Each row was made from one path, in order. Every step used is in the known rows, and no mark comes twice. Write each row's path.
Known rows:
giri > kuvid > dida > tofi > paza > gikosub > likev: [  5.3  17.2  -4.2  -1.9   2.3 -20.5   0.2  -0.9  -6.5 -16.3  -4.5 -32.9
 -15.0 -12.7 -18.9  53.5  27.0   1.6  14.1  -5.4]
giri > kuvid > paza > gikosub > likev: [ 10.9   2.6   4.6  -4.4  -8.9 -15.1  -5.2  12.2   2.0  -4.9  -1.0 -11.6
 -19.2 -18.9 -30.6  29.2  16.0   1.1   3.4  -6.4]
likev > kuvid > dida: [ -5.6   7.3  -8.1  -1.6   5.8  10.9   3.2  -5.2   5.9  -2.5 -16.8  -3.0
   7.6   4.8 -15.2  16.1  -7.7   7.5  -2.1  -4.2]
dida > gikosub > paza: [ 1.2 15.6  8.1  5.0 -3.2 -9.1 -3.2 11.5  5.7 10.3 -5.5  3.1  5.3  0.4
 -2.0  7.4 14.3 -9.6 -1.6 -2.8]
likev > tofi > paza > gikosub > giri > kuvid > dida: [ 12.0   9.3  -4.8   1.9  -9.9 -12.8   4.3  -4.1 -11.8  -8.2 -15.2 -27.8
  -3.2   5.1 -24.6  53.9  -9.0   6.7   3.6 -12.5]
kuvid > paza: [ -4.2  -4.3   3.6  -1.5  -5.1  -2.3  -2.8   1.8   3.1   4.3  -2.2  -4.8
   1.7  -6.3 -10.4   6.6  -2.5  -2.3   2.4  -0.7]
paza > gikosub > likev > kuvid > dida: [  8.8   8.1  -1.4  -5.9   2.1  12.9   1.5   4.5   7.9  -7.1 -22.8  -9.6
 -15.5 -10.6 -27.9  21.7   9.0   7.1  -4.0 -13.2]
dida > gikosub: [ -0.4  15.5   1.7  -0.9  -4.8  -2.3  -3.3   3.6  -3.4   5.3 -10.3  -0.9
  -6.4  -1.0  -3.8  -0.7   4.3  -5.9  -5.2  -3.0]
likev > gikosub > giri > kuvid > dida > tofi: [ -7.6   7.3  -9.4   2.3  10.3 -28.7   7.7 -21.1  -9.5 -16.7   1.6 -18.9
  18.1   1.0 -36.5  25.4  -1.8  10.8   3.4  -3.5]
likev > gikosub: [  2.7   6.2   1.5   0.2  12.8   5.7   3.0  -6.3  -2.3  -2.7   0.7  -5.6
   2.5  -5.0  -5.4 -14.0   6.0   2.8  -2.7  -6.1]
giri > kuvid > dida > gikosub > likev > tofi > paza: [  5.3   6.6  -8.3  -2.5   1.0 -16.8   3.5   0.9  -6.6   4.0  -8.6 -13.0
 -25.6  -3.4  -7.1  26.3  26.6   1.0   0.4  -7.2]
gikosub > likev: [  7.4  -8.0   3.1  -3.7  -0.1  -3.3   0.2   3.4   3.7  -1.6   1.6   4.3
 -16.9 -11.5  -3.0 -11.8  18.8   1.7  -0.7   0.8]
dida > gikosub > giri: [  4.9  14.2   6.6   0.8 -15.8 -13.3  -1.6  -1.2  -5.9   2.3 -17.2  -1.0
  -0.6  -1.1 -18.3  -4.5 -12.5  -2.4  -8.0  -3.1]
paza > gikosub > likev: [ 14.3   3.0   7.9  -4.5  -5.5   1.9  -1.9   9.8   2.9  -3.1  -8.0  -5.2
 -23.4 -13.7 -10.7   6.8  15.8  -0.5  -2.9  -8.6]
gikosub > likev > kuvid: [ 10.1   2.4   1.6  -3.5  -2.1   1.3   1.5  -1.8  10.6  -2.8  -9.3   8.5
 -15.1  -9.4 -16.1 -18.3   4.6   6.4  -6.0   2.6]
tofi > paza > gikosub > likev: [ 21.0  11.4  10.4  -2.3  -6.4   3.3  -2.1   6.1  -4.1  -7.1 -11.5 -19.1
 -24.2 -17.8  -3.6  11.6  21.6  -2.2   5.6  -5.7]
likev > gikosub > giri > kuvid > paza: [  3.1   5.8   2.4   2.8  -2.9 -24.6   2.2  -9.1  -5.4  -8.4  -2.4  -9.3
  13.0 -12.0 -38.4   0.0  -6.6   8.4   2.2  -1.6]
likev > gikosub > giri: [  7.2   3.1   5.6   2.3   1.8  -6.9   5.0 -12.8  -6.3  -7.7  -6.6  -3.7
   8.3  -6.7 -20.4 -20.2  -7.5   7.4  -5.3  -4.9]
paza > gikosub > giri: [ 13.1  10.3   9.1   0.4 -15.3  -6.3  -1.1   0.8  -2.3  -7.1 -14.4 -11.0
   0.0  -0.4 -23.6  14.0 -16.0   1.3  -4.8  -8.9]
giri > kuvid > paza > gikosub: [  3.4  11.6   1.2  -0.6 -10.2 -12.0  -5.4  11.0  -0.8  -3.0  -2.1 -14.4
  -3.4 -10.3 -25.9  40.0  -3.1  -1.0   5.8  -5.5]
kuvid > dida > gikosub: [ -8.0  13.3  -4.7  -1.2   1.8   4.0  -0.3   1.2  -4.8   5.0 -17.2  -7.2
  -0.6  -0.2  -3.1  21.1   9.4  -3.4  -2.2 -10.4]

Which path is each row?
[ 16.3  19.8   1.5  -4.0  -0.3  13.5   0.7   2.2   4.7  -8.9 -29.7 -20.8
 -17.6 -13.5 -17.9  26.9  13.4   5.2   2.6 -11.2]  tofi > paza > gikosub > likev > kuvid > dida
[ -0.4  -4.0 -10.7  -3.8   2.1 -15.9   4.6   4.6  -1.8   6.1  -4.3  -1.2
 -24.9   0.0 -14.8  20.6  21.3   3.2  -7.0  -9.6]  giri > kuvid > dida > gikosub > likev > tofi
[ 14.4 -10.7   3.4  -2.0  -2.8  -5.2   3.9  -1.4   2.5   3.2   0.7  -8.2
 -25.3  -4.2   6.7 -11.9  17.9   0.2  -2.3  -1.3]  gikosub > likev > tofi > paza
[ -1.3  25.3  -7.0   2.0   2.3 -15.9  -0.9  -2.3 -10.7 -15.0  -4.5 -38.5
   2.9  -2.3 -15.3  65.9   8.5   0.1  14.7  -6.0]  giri > kuvid > dida > tofi > paza > gikosub
[  3.7   4.1   9.0  -2.4  -8.7   3.7  -6.5   8.1   5.0   2.8  -8.0 -15.6
  -1.7  -9.2 -17.8  25.0  -4.8  -5.0   1.2 -10.2]  kuvid > paza > gikosub
[ 10.3  -3.2  12.6  -5.6  -9.4   1.2  -5.4  10.7   5.4   0.7  -8.0 -10.7
 -19.7 -19.8 -20.5  13.4  16.6  -3.7   0.8 -10.0]  kuvid > paza > gikosub > likev
[ 17.9  12.3   7.1  -5.0  -6.3   7.3  -2.0   6.3  11.3  -3.9 -15.9  -1.3
 -20.9 -10.9 -24.3   1.4   2.9   3.7  -7.5  -7.3]  paza > gikosub > likev > kuvid
[ 14.5   6.5   6.6  -2.1  -6.4  -6.1   0.5   2.1  -1.6  10.8  -8.6  -8.4
 -29.7  -6.8   2.9 -10.3  19.6  -5.3  -6.7  -4.9]  dida > gikosub > likev > tofi > paza
[ -1.1  11.2   2.4   2.4  -0.1 -13.5  -1.0  -9.9  -2.5  -7.2   1.7 -22.1
   3.3  -1.7   1.8  12.6   3.2  -4.6   8.5   5.4]  dida > tofi > paza
[ 20.4  12.7   4.0   3.0 -17.8 -18.3   1.9  -0.6  -9.7  -5.4  -7.9 -22.0
  -8.7   4.6 -23.2  31.2 -20.5   3.9   0.2  -6.0]  likev > tofi > paza > gikosub > giri > kuvid
[  5.4  10.3   3.0  -3.6   2.6  -3.6   0.1  -2.7  -2.6 -10.9 -10.3 -34.5
 -14.1 -14.2  -9.4  39.9  27.6  -2.3   9.5  -9.9]  kuvid > dida > tofi > paza > gikosub > likev
[  9.3 -13.0  10.6  -6.1  -9.6   1.2  -2.7   9.3  11.5   9.9  -1.6  -8.4
 -25.2  -8.9 -21.8  11.3   7.9  -1.8  -6.4 -13.7]  kuvid > paza > gikosub > likev > tofi
[ -3.1  21.7  -1.1   3.0   4.5   2.8   0.6   5.7  12.8   7.3 -22.8  -0.2
  11.9   2.7 -15.7  21.8   5.9  -2.1  -5.1  -8.6]  likev > kuvid > dida > gikosub > paza
[  7.3  21.6   7.5   2.1  -4.9  -8.1  -3.6  -2.5  -3.3  -6.6  -4.2 -31.3
  -2.6  -2.8  -5.9  30.8   1.2  -7.4   6.8  -3.3]  dida > tofi > paza > gikosub
[-15.2   0.6  -7.8  -0.6  10.3  -8.1   2.0  -9.8   1.4  -4.5   1.2 -15.2
   8.1   4.3  -7.0  26.4   4.6   0.1   3.7  -2.9]  kuvid > dida > tofi
[  3.8  18.6   3.9   1.2  -7.4 -10.8  -0.3 -11.7  -8.6 -14.1 -18.1 -38.5
   6.2  -2.7 -23.6  45.9  -7.6  -0.1   7.9  -8.9]  kuvid > dida > tofi > paza > gikosub > giri
[  5.5  -1.7   4.6  -4.9  -5.7  -1.3  -1.5   0.2  17.1   1.1 -10.2   2.7
 -13.5 -15.7 -24.7 -12.5   4.3   4.8  -3.7   0.7]  gikosub > likev > kuvid > paza
[ 18.7  26.7   4.6   3.3 -17.8 -20.1  -0.8   1.4 -14.1 -15.4 -13.5 -23.4
  -0.6  -7.0 -24.3  33.0 -10.0   3.9   7.8  -2.1]  tofi > paza > gikosub > giri > kuvid
[  8.4   5.1  12.6  -0.9 -19.6  -6.2  -5.1   3.2  -0.2  -2.5 -16.1 -15.3
   1.0  -9.2 -31.8  18.6 -17.3  -1.1  -1.7  -9.9]  kuvid > paza > gikosub > giri
[  6.7  30.1   1.7   1.0  -8.1  -6.2   1.0 -14.6   1.0 -13.8 -29.3 -35.3
   7.4  -0.1 -36.4  42.0 -22.1   4.2   3.0  -7.9]  likev > kuvid > dida > tofi > paza > gikosub > giri
[ -2.6  20.1  -1.1   0.6   3.7  -0.3  -1.2  -5.0  -6.6  -8.2  -9.1 -39.3
   2.5  -2.6  -6.8  50.6   9.1  -4.8  10.5 -10.2]  kuvid > dida > tofi > paza > gikosub
[ 14.6   6.2   7.9   0.0  -7.5   6.6  -0.7   3.6  -1.5   4.8  -6.5 -21.9
 -12.9   5.5  -0.7  23.3  -4.8  -3.7  -1.4 -10.0]  likev > tofi > paza > gikosub
[ -0.7  -8.3  -3.1  -5.9   3.2  -0.1   3.6   1.5   2.6  11.9  -9.5  -0.7
 -24.8  -0.7  -8.0   9.4  21.1   0.0 -10.8 -13.6]  kuvid > dida > gikosub > likev > tofi
[ 23.6  23.8   8.3  -2.3  -8.2   8.6  -2.1   4.1   4.7  -6.9 -21.1 -15.4
 -23.3 -14.8 -16.4   4.6   7.5   1.3   0.3  -5.5]  tofi > paza > gikosub > likev > kuvid
